Known rows, with every way that one mark hangs from another
[K_564 K_71 [K_413 [K_456 K_625]]]: [ 0.67 -1.21  1.93 -0.75  2.03  1.80  1.76 -1.09  0.57  1.60  0.13 -1.71
 -1.74  2.05 -1.72  0.97 -0.29  1.68 -0.67 -2.61  0.90  0.70  0.76  0.56
 -0.52 -0.18  1.00 -0.59  1.16 -1.15 -0.18  0.64]
[K_878 K_71]: [-0.23 -0.01 -0.07 -0.80  0.47  0.49  0.55  0.03  1.23  1.23  0.38 -0.33
  0.13 -1.97  0.36 -0.66 -0.33  0.16  0.93 -0.28 -0.07  0.70  1.32 -0.04
 -0.79  0.21 -0.38 -0.06 -0.91  0.01  0.20 -0.20]
[K_998 [K_456 K_413 K_625] [K_564 K_71] K_878]: [-0.56  1.50  2.85 -0.34  0.00  1.42  2.86 -0.60 -2.45  0.86 -2.84  1.08
  0.90 -3.42 -0.56  0.93 -3.96  2.09  0.35  0.40  1.26 -1.85  1.64 -1.51
 -2.17  1.28 -1.72 -0.85 -4.49 -1.23 -1.51  0.14]
[K_625 K_564]: [-0.12 -0.31 -0.02  0.71  1.04  0.41  1.00  0.26  0.24  0.43  0.22 -0.33
  0.82  0.73 -0.75 -1.03  0.70 -0.11 -1.32  0.19 -0.12 -0.17 -0.24 -0.13
 -0.08  1.61  0.14 -0.40  0.26  0.75  0.44 -0.05]
[K_998 K_456 [K_564 K_413] K_878]: [ 0.03  0.13  0.39 -0.12  1.68  0.41  0.88  1.01 -1.36  0.28 -0.91  1.50
  0.63 -2.67  0.16  1.30 -3.58  0.21 -0.19 -0.80  0.88 -0.51  0.48 -0.05
 -0.81 -0.20 -1.50  0.43 -2.00 -0.80 -1.64  0.18]
[K_517 [K_998 [K_456 K_625] [K_878 [K_71 K_564]]]]: [-0.62  0.10  2.54 -0.64  0.83 -0.04  1.72 -0.04  1.42  2.94 -2.36  1.25
  1.26 -5.85  2.16 -1.07 -2.00  2.32  0.95 -0.36  1.08  0.93  3.68 -0.35
 -0.42  0.52 -1.34 -0.88 -1.53 -0.56 -0.67 -1.26]
[K_998 K_456 K_878]: [-0.99  0.85  1.10  0.31  1.14 -0.57  0.26  0.48 -0.97  0.12 -1.00  0.62
  0.64 -2.14  0.54  0.17 -2.10  0.45 -0.11  0.38  0.75 -1.06  0.55 -0.26
 -0.34  0.05 -2.20 -0.03 -1.21 -0.49 -1.26 -0.07]
[K_413 [K_456 K_625]]: [ 0.04 -0.20  1.51 -0.17  0.73 -0.46  0.39 -0.50  1.03  0.32  0.02 -1.61
 -1.02  0.50 -1.59  1.36 -0.48  2.09  0.15 -0.80  1.16  0.50  1.18 -0.15
  0.13  0.91  1.50  0.63 -1.06 -0.95 -0.45 -0.11]
[K_998 [K_456 K_413 K_625] K_878]: [-0.91  1.23  2.60  0.33  0.40 -0.56  1.96 -0.62 -0.96 -0.02 -2.54  0.23
  1.04 -3.16 -0.59  0.70 -2.62  2.07  0.12  0.80  1.62 -1.06  1.38 -0.74
 -0.16  1.74 -0.59 -0.99 -4.26 -1.02 -1.11 -0.42]
[K_564 K_71 [K_413 K_456]]: [ 0.18 -1.40  0.80 -0.80  2.34  1.87  1.28 -0.77  0.26  1.62  1.02 -1.55
 -1.50  2.53 -1.27  0.20  0.01  0.38 -0.68 -2.43  0.09  0.46 -0.04  0.70
 -0.42 -0.43  0.40 -0.96  2.97 -0.50 -0.25  0.91]
[K_413 [K_456 [K_625 [K_564 K_71]]]]: [-0.17 -0.46  2.03 -0.06  1.84  1.79  2.13 -1.05  0.63  1.81  0.45 -1.90
 -0.50  2.08 -2.47 -0.23  0.32  1.84 -1.53 -1.15  0.78 -0.49  0.88 -0.54
 -1.09  1.94  0.64 -0.76  0.79 -0.14  0.13  0.17]
[K_878 [K_71 [K_564 [K_413 [K_456 K_625]]]]]: [ 0.93 -1.54  0.95 -1.79  2.09  1.74  1.74 -0.52  3.13  3.04 -0.33 -1.47
 -0.40 -0.98 -1.24  0.06 -0.08  1.80 -0.34 -2.27  1.66  2.64  1.58 -0.17
  0.21  0.59  1.72 -0.62 -0.26 -0.65  0.35  0.12]
[K_71 [K_564 [K_413 [K_456 K_625]]]]: [ 1.37 -1.67  1.13 -1.02  1.86  1.10  1.10 -0.57  1.77  1.56 -0.73 -1.30
 -0.67  0.78 -1.66  0.77  0.08  1.64 -1.13 -2.19  1.58  1.88  0.15  0.04
  1.08  0.30  2.19 -0.42  0.71 -0.86  0.23  0.24]
[K_998 [K_564 K_71] K_878]: [-0.81  0.97  0.49 -1.22  0.52  1.06  0.82 -0.01 -0.87  1.30 -0.21  0.74
  0.20 -1.42  0.61  0.03 -2.37  0.07  0.18 -0.17  0.07 -1.06  0.58 -1.27
 -2.18 -0.66 -2.35  0.28 -1.25 -0.01 -0.80  0.22]
[K_517 [K_998 K_456 K_564 K_878]]: [-0.59  0.14  1.03  0.78  0.11 -0.71  0.35  0.97 -1.49  0.65 -1.09  2.47
  1.18 -4.39  2.10  1.06 -3.73  1.17  1.06  0.30  0.23 -0.90  2.48 -0.09
 -0.40  0.31 -1.52  0.35 -1.58 -0.49 -1.68 -0.92]
[K_71 K_564]: [ 0.22 -0.27 -0.17 -0.74 -0.21  0.81 -0.12 -0.14  0.58  1.12 -0.83  0.40
  0.43 -0.36  0.20 -0.73  0.67 -0.03 -0.64  0.02  0.37  0.58 -0.58 -0.70
  0.24 -0.28 -0.08 -0.66  0.80  0.24  0.52  0.13]
[K_564 K_71 K_413]: [ 0.43 -0.91  0.43 -0.65  1.43  2.13  1.78 -0.85 -0.31  1.32  0.10 -0.18
 -0.43  1.43 -0.09 -0.55  0.36 -0.49 -0.65 -1.69 -0.61  0.06 -0.57  0.63
 -1.06 -1.02 -0.41 -1.10  2.41 -0.25  0.06  0.90]
[K_998 K_456 K_564 [K_878 K_71]]: [-0.98  1.40  0.59 -0.83  0.68  0.03  0.68  1.07 -0.24  1.43 -0.74  1.18
  1.32 -5.28  0.66  0.54 -3.67  0.47  1.37  0.19  0.75 -0.42  2.22 -0.74
 -1.98  0.52 -2.60  0.50 -3.79 -0.37 -1.30 -0.44]

Rows
[-0.57 -1.16  1.94  0.60  3.31  0.51  3.06  0.04  1.58  2.81 -0.78  0.32
  1.21 -4.28  0.99 -0.78 -2.33  2.08 -0.51 -1.33  0.76  0.45  3.37  0.41
 -0.32  2.15 -0.55 -1.27 -1.09 -0.19 -0.78 -1.04]
[K_517 [K_998 [K_456 [K_625 [K_564 K_413]]] [K_878 K_71]]]
[ 0.00 -1.90  1.61 -1.64  3.05  0.42  2.01 -0.37  3.71  4.23 -0.14 -0.97
 -0.43 -3.12  1.14 -0.19 -1.59  2.40  0.01 -2.20  1.80  2.42  3.27 -0.54
  1.16  0.73  1.24 -0.62 -0.09 -0.30 -0.41 -1.16]
[K_517 [K_998 [K_878 [K_71 [K_564 [K_413 [K_456 K_625]]]]]]]
[-0.35 -0.78 -0.17 -1.85  2.49  1.19  1.58  0.08  2.77  3.20 -0.30 -0.25
  0.62 -2.59  1.08 -1.37 -0.69 -0.29 -0.49 -1.20  0.98  1.31  0.48 -0.97
 -0.18 -0.31 -0.76 -0.63 -0.24  0.32 -0.01 -0.05]
[K_998 [K_878 [K_71 [K_564 K_413]]]]
[ 0.48 -0.59  1.74  0.37  1.19 -0.11  1.60  0.72 -0.74  0.81 -1.86  1.76
  0.54 -4.35  1.38  1.79 -4.25  2.00  0.61 -1.44  0.94  0.15  2.89  0.38
 -0.16  0.37 -0.41  0.23 -2.22 -1.35 -1.60 -0.58]
[K_517 [K_998 [K_456 K_625] [K_564 K_413] K_878]]
[ 0.70 -1.68  0.36 -0.94  1.94  1.46  0.54 -0.17  1.35  1.75  0.11 -0.93
 -0.38  1.51 -1.20  0.26  0.35  0.15 -1.11 -1.70  0.93  1.70 -0.32  0.03
  1.36  0.01  1.38 -0.51  2.27 -0.51  0.11  0.26]
[K_71 [K_564 [K_413 K_456]]]
[ 0.07 -1.89  0.68 -0.18  3.10  2.70  2.32 -0.50  0.61  1.95  1.39 -1.89
 -0.62  3.13 -1.98 -0.63  0.61  0.16 -2.18 -1.96 -0.03  0.24 -0.23  0.16
 -0.48  1.01  0.83 -1.42  3.34  0.09  0.14  0.48]
[K_625 [K_564 K_71 [K_413 K_456]]]
[-0.32 -1.88  0.13 -1.30  2.33  0.63  1.64  0.26  2.82  3.60 -0.18  0.37
  0.54 -3.66  2.71 -1.45 -1.02  0.26  0.07 -1.48  0.36  2.05  1.93 -0.42
  0.65 -0.27 -0.35 -1.20  1.07  0.51 -0.21 -0.84]
[K_517 [K_998 [K_878 [K_71 [K_564 K_413]]]]]
[ 0.30 -1.38  0.28  0.02  2.29  2.81  2.57 -0.26 -0.04  1.84  0.46 -0.44
  0.33  2.15 -0.89 -1.35  0.65 -0.50 -2.06 -1.34 -0.59 -0.31 -0.84  0.34
 -0.96  0.49 -0.20 -1.66  2.89  0.60  0.61  0.66]
[K_625 [K_564 K_71 K_413]]
[-0.14 -0.10  0.25 -1.23  1.72  1.71  1.76  0.18 -0.46  1.77 -0.01  0.73
 -0.07 -0.97  0.35  0.33 -2.33 -0.37 -0.49 -1.39  0.39 -0.38 -0.05 -0.78
 -1.81 -0.81 -1.63 -0.03 -0.51 -0.21 -1.10  0.62]
[K_998 [K_564 K_71 K_413] K_878]
[ 0.13 -0.31  1.49  0.77  0.21  0.74  2.52 -0.58  0.25  0.47 -1.56 -0.54
  1.11 -0.21 -1.93 -0.38  0.10  1.59 -1.63  0.89  0.90 -0.41  0.74 -1.10
  0.20  3.18  1.64 -1.49 -2.73  0.27  0.38 -0.32]
[K_456 K_413 [K_625 K_564]]
[ 0.31 -2.01  0.07  0.55  2.83  1.04  1.26  0.00  1.16  1.11  1.30 -1.58
 -0.27  2.55 -2.30  0.28  0.32  0.36 -2.08 -1.50  0.73  0.67 -0.04  0.44
  0.94  1.83  1.46 -0.69  1.72  0.15  0.12  0.05]
[K_625 [K_564 [K_413 K_456]]]
[ 0.73 -0.95  1.31  0.01  2.36  2.98  3.02 -0.91  0.23  1.88 -0.35 -0.76
  0.02  1.51 -1.46 -0.72  0.37  0.80 -2.06 -2.06  0.08  0.03 -0.23  0.02
 -1.42  0.90  0.11 -1.39  1.13  0.00  0.60  0.69]
[K_456 [K_625 [K_564 K_71 K_413]]]
[-0.03  0.01  2.17  0.14  0.47  2.34  3.56 -1.50 -0.37  1.49 -1.27 -0.89
  0.72  0.37 -1.84 -0.90  0.36  1.40 -1.63  0.17  0.26 -0.97  0.55 -1.20
 -1.19  2.54  0.65 -2.25 -1.26  0.14  0.45 -0.05]
[K_456 K_413 [K_625 [K_564 K_71]]]
[-0.93  0.50  1.72  0.16  0.49  0.79  1.19  0.19 -2.19  1.56 -1.21  2.05
  0.73 -3.48  1.97  0.28 -3.67  0.97  1.00 -0.38 -0.28 -1.37  2.17 -0.18
 -1.47 -0.49 -2.83 -0.39 -0.26 -0.69 -1.41 -0.55]
[K_517 [K_998 K_456 [K_564 K_71] K_878]]
[ 0.90 -1.58  0.25 -0.43  0.51  2.37  1.67  0.00 -0.90  1.74  0.02  1.51
 -0.29 -0.72  1.29  0.39 -1.68  0.25  0.63 -1.81 -0.88  0.45  1.46  0.64
 -0.84 -0.80  0.12 -0.91  2.02 -0.30 -0.19  0.13]
[K_517 [K_998 [K_564 K_71 K_413]]]
[-0.03 -1.19  1.30 -1.96  3.20  0.95  1.86 -0.31  3.70  3.48 -0.34 -1.64
 -0.45 -2.31 -0.68 -0.17 -1.16  1.59 -0.50 -2.03  2.46  2.01  1.76 -1.00
  0.23  0.44  0.72 -0.27 -1.37 -0.50 -0.30 -0.36]
[K_998 [K_878 [K_71 [K_564 [K_413 [K_456 K_625]]]]]]
[ 0.27 -0.54  1.48 -0.54  1.57  0.20  2.18  0.60  0.46  2.08 -1.43  1.61
  0.72 -6.11  1.56  1.14 -4.40  2.14  1.29 -1.38  0.77  0.74  4.08  0.29
 -1.01  0.68 -0.69 -0.10 -3.11 -1.03 -1.40 -0.74]
[K_517 [K_998 [K_456 K_625] [K_564 K_413] [K_878 K_71]]]
[ 1.14 -1.16  0.40  0.51  1.99  1.25  2.15 -0.08  1.12  0.80 -0.30 -0.62
  0.45  0.76 -1.78  0.12  0.18  1.00 -1.98 -1.09  0.66  0.58  0.26  0.14
  0.06  1.44  1.36 -0.72 -0.26  0.01  0.20  0.22]
[K_456 [K_625 [K_564 K_413]]]
[ 0.73 -1.22 -0.67 -1.61  1.35  2.17  1.23  0.20  2.22  2.71 -0.39 -0.03
  0.50 -1.75  0.16 -1.12  0.34 -0.31 -0.38 -1.41  0.11  1.94  0.27 -0.12
 -0.03 -0.22  0.43 -1.06  0.92  0.22  0.60  0.16]
[K_878 [K_71 [K_564 K_413]]]
[-0.30 -1.76  0.50 -1.16  2.57  0.04  0.94  0.77  2.14  2.76  1.36 -0.12
 -0.46 -3.54  1.21  1.09 -3.51  0.80  1.07 -1.76  1.14  1.39  3.58 -0.12
  0.46  0.70  0.73  0.46 -1.01 -0.43 -0.95 -0.94]
[K_517 [K_998 [K_564 [K_413 K_456]] [K_878 K_71]]]
[-0.85  0.87  1.51  0.21 -0.14 -0.19  1.41  0.32 -2.05 -0.04 -2.06  1.63
  1.44 -3.56 -0.38  1.16 -3.71  0.81  0.49  1.20  1.21 -1.35  1.11 -1.16
 -0.52  1.49 -1.30 -0.28 -4.27 -0.83 -1.50 -0.44]
[K_998 [K_456 K_413] K_564 K_878]
[ 1.36 -1.01  1.38  0.55  0.31  0.80  1.23  0.59 -1.43  0.48 -1.81  1.94
  0.39 -3.08  0.55  2.04 -3.04  2.19  0.88 -1.47  0.16  0.55  2.72  1.10
 -0.14  0.31  0.76 -0.38 -1.27 -1.44 -0.95 -0.51]
[K_517 [K_998 [K_456 K_625] [K_564 K_413]]]
[-0.51  1.46  2.10 -0.75  0.04  0.39  2.43  0.26 -0.32  1.30 -2.39  0.90
  1.49 -6.30 -0.40  1.17 -4.40  2.10  1.17  0.64  1.84 -0.39  3.00 -1.43
 -1.69  1.98 -1.05 -0.48 -6.76 -0.97 -1.48 -0.57]
[K_998 [K_456 K_413 K_625] K_564 [K_878 K_71]]
[ 0.01 -0.62  1.43  0.53  1.71  0.11  1.19 -0.33  1.47  0.93  0.33 -1.86
 -0.14  1.20 -2.40  0.71  0.21  1.85 -1.44 -0.58  1.27  0.37  1.00 -0.23
  0.34  2.39  1.58  0.01 -0.64 -0.10  0.21 -0.55]
[K_413 [K_456 [K_625 K_564]]]
[ 1.03 -1.73  1.88 -0.76  1.13  1.95  1.88 -0.39 -0.16  1.92  0.10 -0.07
 -1.27 -0.18 -0.16  1.91 -2.13  2.20  0.42 -2.82  0.26  1.01  2.47  0.45
 -0.49  0.17  1.70 -0.25  0.76 -1.33 -0.50  0.03]
[K_517 [K_998 [K_564 K_71 [K_413 [K_456 K_625]]]]]
[ 0.18 -1.53  2.22 -0.94  2.11  1.07  2.01 -0.31  0.55  2.57  0.05 -0.33
 -1.00 -1.24  0.49  1.41 -3.12  2.47  0.36 -2.55  1.07  0.48  2.84 -0.20
 -0.63  0.23  0.44 -0.03 -0.27 -1.01 -1.19 -0.28]
[K_517 [K_998 [K_564 K_71 [K_413 [K_456 K_625]]] K_878]]
[ 0.15 -0.02  1.45 -1.25  2.40  1.25  2.25 -0.05  1.73  2.85 -2.29  0.54
  1.09 -4.21  0.24 -0.52 -2.02  1.54 -0.32 -1.41  1.70  1.17  1.55 -0.50
 -0.81 -0.12 -1.23 -0.85 -1.99 -0.73 -0.68 -0.16]
[K_998 [K_456 K_625] [K_878 [K_71 [K_564 K_413]]]]
[-0.48 -0.34  1.52  0.18  3.28  1.05  3.06  0.30  1.46  2.36 -0.97 -0.28
  1.20 -3.47 -0.67 -0.59 -1.83  1.41 -1.24 -1.02  1.43  0.14  1.94 -0.14
 -1.14  1.96 -1.11 -1.00 -2.35 -0.21 -0.53 -0.29]
[K_998 [K_456 [K_625 [K_564 K_413]]] [K_878 K_71]]
[-1.31 -0.04  1.99  1.33  0.25 -0.86  1.42 -0.14 -1.23  0.42 -1.69  1.17
  1.29 -3.63  1.74 -0.19 -2.55  1.39  0.56  0.99  0.45 -1.09  2.17 -0.36
  1.06  1.38 -0.56 -1.59 -1.25 -0.46 -1.25 -1.25]
[K_517 [K_998 [K_456 K_413] K_878]]
[-0.76  0.79 -0.18 -1.54  0.61  0.12  0.56  0.69  1.20  1.79  0.43  0.70
  0.74 -4.10  0.74  0.26 -2.82  0.04  1.07  0.20  0.93  0.40  1.83 -1.44
 -1.70  0.27 -1.47  1.00 -3.78  0.22 -0.80 -0.66]
[K_998 K_564 [K_878 K_71]]
[ 0.23  0.43  1.19 -1.15  1.71  0.73  2.05  0.73  0.42  1.71 -1.42  0.93
  0.95 -5.31 -0.06  1.37 -4.03  1.59  0.68 -1.40  1.35  0.52  2.64 -0.24
 -1.88  0.46 -1.32  0.28 -4.47 -1.35 -1.56 -0.04]
[K_998 [K_456 K_625] [K_564 K_413] [K_878 K_71]]
